Every row comes from one small tree of marks. The marks that hang from a mark follow it in brackets, in the order of their numbers. Every link used is in the known rows. Which tree was each row made from?
Known rows
K_110(K_936): [ 9  4  2 -4 10  2  2 -3 -1  5 -2  5  2  4 -2 -1  2 -9  2  5 10 -4  0 -6
  2  5  5  4 12 10  1  9  3 -1]
K_743(K_110(K_450 K_936)): [19  5  0 -9 12  2 13  3 -5  5 -3  5 15  2 -4  2  5 12  4 12 23 -8  1 -7
 10 -2  8 13 19 12 -2  2 22 -5]
K_134(K_723): [  6   3   7   4  -2  11  -3  -2   4   3  -6  -2  -8  -2  -3  -2   5   2
  -3   3   5  -1   1   3 -10  -3  -2   4   9   1  -3  -6  -1   1]
K_913(K_361(K_129(K_936)) K_818(K_110)): [ 24 -19 -10   6  -2   5  -2   9 -14  15  -5   4   5   5   5  -8   9   9
   6  18  25  -6  -6 -17  25   3   4   6  -8  10  18  -2  -2  12]
K_818(K_110): [  3 -16   4  -5   1   0  -3   4  -9   1  -3   6   3  -2  -3   2   2   6
   4   5  14  -5  -4  -2   1  -2  -1   2   0  -2  -1   3  -1   5]
K_818(K_110(K_450(K_723 K_753) K_936) K_913(K_361)): [ 27   2  -9   6  20  24  -6   5  -3  21 -16   9   4  -3 -12   2  16   3
   6  15  27  -3  -8 -44  10   4   1   3  16  14  27  -7  13   7]
K_417(K_949): [ 0 -1  4  5  1  1  5 -4 -1  2  0  1 -9  3  0  0 -7  8  0 -6  4 -2  3 -1
 -1  4 -7 -3 -8 -1  0 -6  2  1]
K_743(K_110): [ 3 -3  2 -5  1 -1  0  4 -7 -6  4 -4 10 -2  0 -1 -1  6  0 12 16 -1 -1  1
  5 -2  2  7  3 -2 -1  1 13  0]
K_361(K_129): [ 3 -1  0 11 -3 -3 -4 12 -2  7  0  0 -1  0  0 -7 -2 -4 -3  1  8  0  1  0
  8 -2 -2 13  0  2  1 -3  3  3]
K_624(K_134(K_723) K_818(K_913)): [ 12   8  11  12  13  19 -12  -2  17  16  -1  -6 -14  -7  -7  -4   2   4
   2   5  10  -7 -12  -6  -9 -11  -3  -2   2  10   9  -9   5   0]
K_624(K_134 K_818(K_913)): [  8   8   2   8  13   8  -8   1  12  12   4  -4  -9  -3  -6   1  -4   2
   4   4   6  -6 -13  -8   1  -9  -1  -5  -6  12  13  -3   7  -1]
K_624(K_134(K_723) K_818(K_110(K_450))): [ 16  -8  15   9  12  13   5   0   2  26  -4   4 -13  -5 -14   0   8  22
   0  11  20 -14 -13  -2  -9 -18   1   6   6   9  -3 -10  14  -6]
K_743(K_110(K_450(K_723 K_753)) K_417(K_949)): [  9   5  -3 -13  14  22   9   1 -15   7  -4  -7   6  -5 -11   8   2  23
   2   4  30  -6   7 -31  -5  12  -4   4   4  -3   2 -19  34  -8]
K_129(K_361 K_936(K_110(K_450(K_723(K_134) K_753)))): [ 24   6  -5   6   8  19   3  12 -16  24  -6  -6  -1   0 -26  -2  -2  30
  -8  18  -8   9   2 -39   2   0   7   4  29  24   0 -11  22   0]
K_361(K_129(K_936(K_110(K_450)))): [ 18  14  -6  -2  -1  -5   4  17   3  16  -1  10   3   4  -9  -7  -5  24
   0   6  -8   5  -4 -31  11  -4   1  20  16  18  -1  -5  17   0]
K_110(K_450(K_753) K_936(K_129(K_361))): [ 34   5   3  18  14   3   8   4  -3  13   4  -5   3   1  -6  -7   4   5
 -10   2  -7  -1   3 -24  14   4   9  13  28  18   6   5  28  -8]
K_743(K_110(K_936)): [13  1  3 -8 10  1  2  1 -7 -1 -1  1 14  1 -1 -2  2 -4  0 17 24 -5  2 -4
  8  4  7  8 15 10 -2  9 16 -2]
K_753(K_450): [  0   8  -1  -1  -1   4   3  -1   3  -3  -5   1   2  -2  -5  -1   2  11
   2   3  -3  -1  -4   0  -1   4  -1   5   2   3   3 -10  -2   0]
K_936(K_110(K_450(K_753)) K_129): [ 12  11 -12  -3   7  -3   6   4  -1  14  15   3  -4  -4  -3   0  -3  14
  -8   4 -33   6  -5 -35   4  -2   0  19  -2  10  -2   1  22 -10]
K_913(K_361(K_129) K_818(K_110)): [ 16 -17  -8  15   2   3  -2   8 -10  14   0   6   2   1   6  -9  10   0
   7  15  24 -10  -9   4  23   3   0   6 -20   2  21  -2  -4  12]
K_450(K_723(K_134) K_753): [ -7  -8  -4   1   8  18  -5   5 -22  19  -8 -12  -8  -4 -14   1  -1  -6
  -7  16   7  -1   3 -15  -8   5   1   5  -2   8  -4  -9  -1  -4]
K_936(K_110): [  2  10  -4  -4   4  -4  -1   3   4   3   8   7   0   0  -3  -1  -3   6
   1   5 -17   4  -6  -6  -1   0  -1   2  -2   2  -1   5   9   0]
K_110(K_450(K_723 K_753)): [  3   8  -7   2   6  13   1   4  -6  17  -8  -3  -2  -3 -14   8   5   5
  -1   5   2   3   0 -29  -6  -1   1   4   8   5   5 -12  10  -6]
K_624(K_134 K_818(K_913(K_361))): [ 17   8  -1  23  13  15  -7  -3  14  11   4  -4  -8   0   0  -8   2   6
   0   7   9  -6 -11 -11  11 -10   0  -8 -14   9  25  -9  13   2]
K_624(K_134(K_723)): [  9  -1   5   9   2  13  -3 -13  11  10  -3  -7 -15  -4  -2  -3   2   3
  -4  17   8  -2   3   3 -12  -2   3   4   6   7  -3  -9   0  -5]
K_110(K_450(K_723(K_134) K_753) K_936(K_129(K_361))): [ 27  -4   2  20  20  16   4   9 -25  32   3 -18  -4  -1 -24 -11   2   5
 -14  14   0  -4   3 -20   6   3   8  16  25  25   2  -2  25  -6]
K_361(K_129(K_936(K_110(K_450(K_723 K_753))))): [ 17  16 -14   0   2   7  -4  20  -6  28  -6   4  -2  -1 -18  -2  -1  15
  -1  14  -7  11  -3 -55   4  -3   1  19  19  20   3  -9  20  -3]
K_624(K_134(K_723) K_818(K_110(K_450) K_913)): [ 18   0  11   7  15  18  -4   5  10  22  -6   5 -12  -9 -14   1   7  22
   6   6  23 -12 -17 -10  -8 -18  -6   3   8  12   8 -13  11   1]
K_936(K_110(K_450) K_129(K_361)): [ 27  10   0  17   6  -6   7   6   2  11  18  -1   1  -1 -12 -10  -2  27
  -8   1 -28   5  -3  -6   9  -8   1  10  12   7   4   5  30  -1]
K_913(K_361(K_129) K_818): [ 14   0 -12  22   2   5   1   4  -2  11   1   0   0   3   8 -11   8  -4
   4  12  10  -5   0   4  20   3   1   4 -19   2  23  -9  -2   9]

Write each row's tree
[ 21  -4  -6   7   4  11   3   4   5   4  -9  10   5  -3  -2  -2   9  21
   5   3  17  -6 -10 -13  13  -5  -5   0  -1   3  23  -8   5  11] => K_818(K_110(K_450) K_913(K_361))
[ 30  15  -4   7   4  17  -2  10  -2  18  -3  -1   0   1 -22   0   3  26
  -4  11 -10  14  -1 -47   1  -2   6   0  35  17   8  -6  23  -2] => K_129(K_361 K_936(K_110(K_450(K_723 K_753))))
[ 13 -13  -1 -13  15   1   2  -2 -12  12  -1  10   6   2   1   4  10  -8
  14  13  26 -11  -9  -2   8   9   5   0   1   8   6  13  -9   3] => K_913(K_818(K_110(K_936)))
[  4  -7   8   2  18  16  -3  20 -18  30  -6  -2  -5  -6 -31   0   4  20
   8   2  23 -15 -17  -8  -2 -15  -9   1  -1  12  10  -9   9   7] => K_624(K_818(K_110(K_450(K_723(K_134))) K_913))
[ -7   1   0   1   6  14   2   4 -17  13  -7 -13  -5  -4 -24  -3   0  12
  -1  17   7  -4  -4   5  -7   1  -1   6   0  10  -1 -16  -5   2] => K_753(K_450(K_723(K_134)))
[ 32  21 -14  12   3  16 -10  16   9  24  -5   2   1   3 -19 -11   4  25
   2  14   2   8  -9 -42  15  -7  -4  13  12  19  30 -13  20  13] => K_818(K_913(K_361(K_129(K_936(K_110(K_450(K_723)))))))
[ 14   7  -4  -2  -4  -5  -7  15   0  10   3   7   2   3  -4 -10  -5   9
  -1   9  -6   8  -4 -26  11  -1   1  16  11  15  -1   4  12   3] => K_361(K_129(K_936(K_110)))
[ 24  -3  -9  15   2  12  -5  18   1  10 -14  11   2  -6   5  -5   7  12
   0   5  21  -3  -7 -32  21  -1  -6  15  -2   9  25 -14  11   8] => K_818(K_110(K_450(K_753)) K_913(K_361(K_129)))
[ 35   4   7  18  12  -3  10   4  -2  14   8  -5   6   3  -9 -12   6  11
  -7  -2  -3  -3   1  -4  14  -1   7  10  27  16   5   8  26  -3] => K_110(K_450 K_936(K_129(K_361)))
[  3  18 -11  -4  10  10   0   5  -2  19  -1   4  -3  -4 -17   7   2  12
  -1  11 -15   8  -5 -36  -8  -1  -1   5   8   5   6  -7  15  -6] => K_936(K_110(K_450(K_723 K_753)))
[ 41   1  10   5  20   4  17   1 -12   2  13  -8  15   3  -8 -11   1  28
  -5  -2  26 -12   5  -7  12  12   2  13  21   8   4   1  50  -6] => K_743(K_110(K_450 K_936(K_129(K_361))) K_417(K_949))
[ 20   4  -2   0  13  -4  10   1  -4  17   9   0   0   3  -6  -7   2   4
  -4   0  -6  -5  -1 -13   9  -2   5  18  11  16   0   9  18  -7] => K_110(K_450 K_936(K_129))
[ 26   8   0   6   7  12   4  11 -15  24  -3  -6   2   2 -31  -8  -1  37
  -5  15  -4   6  -1 -19   0  -5   5   1  28  23   2  -7  22   4] => K_129(K_361 K_936(K_110(K_450(K_723(K_134)))))
[ 19 -11  -9  17   3   6  10   9  -8  19  -5  11   2   1   2  -7  12  14
   8  14  22 -12  -6   0  22  -1   1  10 -14   4  20 -10   0  10] => K_913(K_361(K_129) K_818(K_110(K_450)))
[ 19   7  -3 -15  20  13  18  -1 -12  -1  -2   4  11  -1   3   2  -2  16
   3   2  35 -13   7 -31   3  21   3  12  14   6  -4 -10  35 -11] => K_743(K_110(K_450(K_753) K_936) K_417(K_949))
[ 15  10  -6  -4  11   6  11   1   0  10 -10   8   3   2  -1   4   3  -2
   1   3   5  -2   1 -29   4   6   7   9  20  14  -1  -2  10 -10] => K_110(K_450(K_753) K_936)
[ 18  -1 -13   9   9  23  -8   6  -2  18 -14   5   0  -6 -11   5  13  11
   5  11  18   0  -9 -38   8  -1  -5  -1   2   5  27 -13   8  10] => K_818(K_110(K_450(K_723 K_753)) K_913(K_361))
[ 21   2   4  15   3  -5  -3   5  -1   6  21  -4  -1   0  -8 -12  -4  12
  -9   6 -25   8  -5  -2   6  -4  -1   6   5   4   4  11  24   2] => K_936(K_110 K_129(K_361))
[ 11   7  -8   0   6   7   2  22 -17  34  -3  -2  -3   0 -27 -11  -5  25
  -3  19   1   2  -3 -26   5  -7   0  22  13  26  -2 -11  17   3] => K_361(K_129(K_936(K_110(K_450(K_723(K_134))))))
[ 17   0   5 -16  17   7  10  -3 -12  -6   2   2  11   3   1  -4   0   8
   4   4  40 -13   2  -7   1  17   0   6   9   2  -2   2  31  -5] => K_743(K_110(K_936) K_417(K_949))
[ 28  -4   7  21  19  10   5   7 -22  31   4 -17  -1   1 -29 -14   4  12
  -8  14   4  -6   4   0   6  -3   6  14  23  24   2   2  24   0] => K_110(K_450(K_723(K_134)) K_936(K_129(K_361)))
[  4  -9 -10 -10   7   8   9   4 -11  12  -6   9   5  -5   4  11   8   8
  11   6   9  -7  -6 -18   6   6   3   0  -6   4   6  -6  -5  -1] => K_913(K_818(K_110(K_450(K_753))))
[ 32  20 -17  11   0  10  -4  15  12  13  -5   9   3   2  -3 -13   1  27
   1   7  -2   7  -6 -38  23  -6  -1  14  10  20  24 -10  20  12] => K_818(K_913(K_361(K_129(K_936(K_110(K_450))))))
[  9  11 -11   0  10   5  -3   5  -6  24  13  -3  -5  -3 -17   1   1  10
  -5   8 -26   8  -8 -40  -3  -4   0  17   1   8   0  -1  25  -8] => K_936(K_110(K_450(K_723 K_753)) K_129)
[ 23  -2  -8  14  -8   5  -4  10  -3   9  -6  -3   2   7   3 -14   0   5
  -7  11   9   2   1 -20  21  -2   4  10   4  13  12  -7   8   5] => K_913(K_361(K_129(K_936)))
[ 33   2  -1  18  15  16  -9  16  -3  27 -14   8   3   2 -17  -9  14   6
   7  15  37  -6 -10 -23  18  -5  -3  14  15  16  31  -6  13  14] => K_818(K_110(K_450(K_723) K_936) K_913(K_361(K_129)))
[ 16 -11  -3   8   3  10  -9   5   3   0  -6   7   4  -3   2  -4   8   8
   3   6  19  -2 -10 -10  14  -2  -7  -3  -8   0  24  -1   1  13] => K_818(K_110 K_913(K_361))
[ 17  14 -11  -4  -1   2   2  19   1  15  -2  10   1   0  -4  -3  -6  17
  -2   9 -12   7  -1 -49  10   0   5  21  17  19  -2  -8  17  -5] => K_361(K_129(K_936(K_110(K_450(K_753)))))
[ 32  -5  -7   8  -2   9  -3  19   1  12 -14  10   5   1  -3  -9   8  26
   3   6  24  -4  -8 -32  24  -5  -3  12  10  17  24  -8   9  14] => K_818(K_110(K_450) K_913(K_361(K_129(K_936))))
[ 25 -13  -5  13  12   6   1   6 -13  19  -4  10   5   4   4 -12  12  -9
   7  22  32 -13  -7  -3  25   8   4  10  -7  10  21   5  -2  10] => K_913(K_361(K_129) K_818(K_110(K_936)))
[  8  -4  -1  -9   4   4  -1  10   3   5  -9  11   4  -6  -5   5   7  19
  10  -4  15  -5  -9 -14   5  -4  -6   2   6   4  12  -4   1   8] => K_818(K_110(K_450) K_913)
[ 28  -5  -9   3  17   9  14  -4  -9  17  -6  14   7   4   2  -1  14   8
  11  15  25 -16  -7  -6  18   5   8  -3  -1  11  18   1   3   6] => K_913(K_361 K_818(K_110(K_450 K_936)))
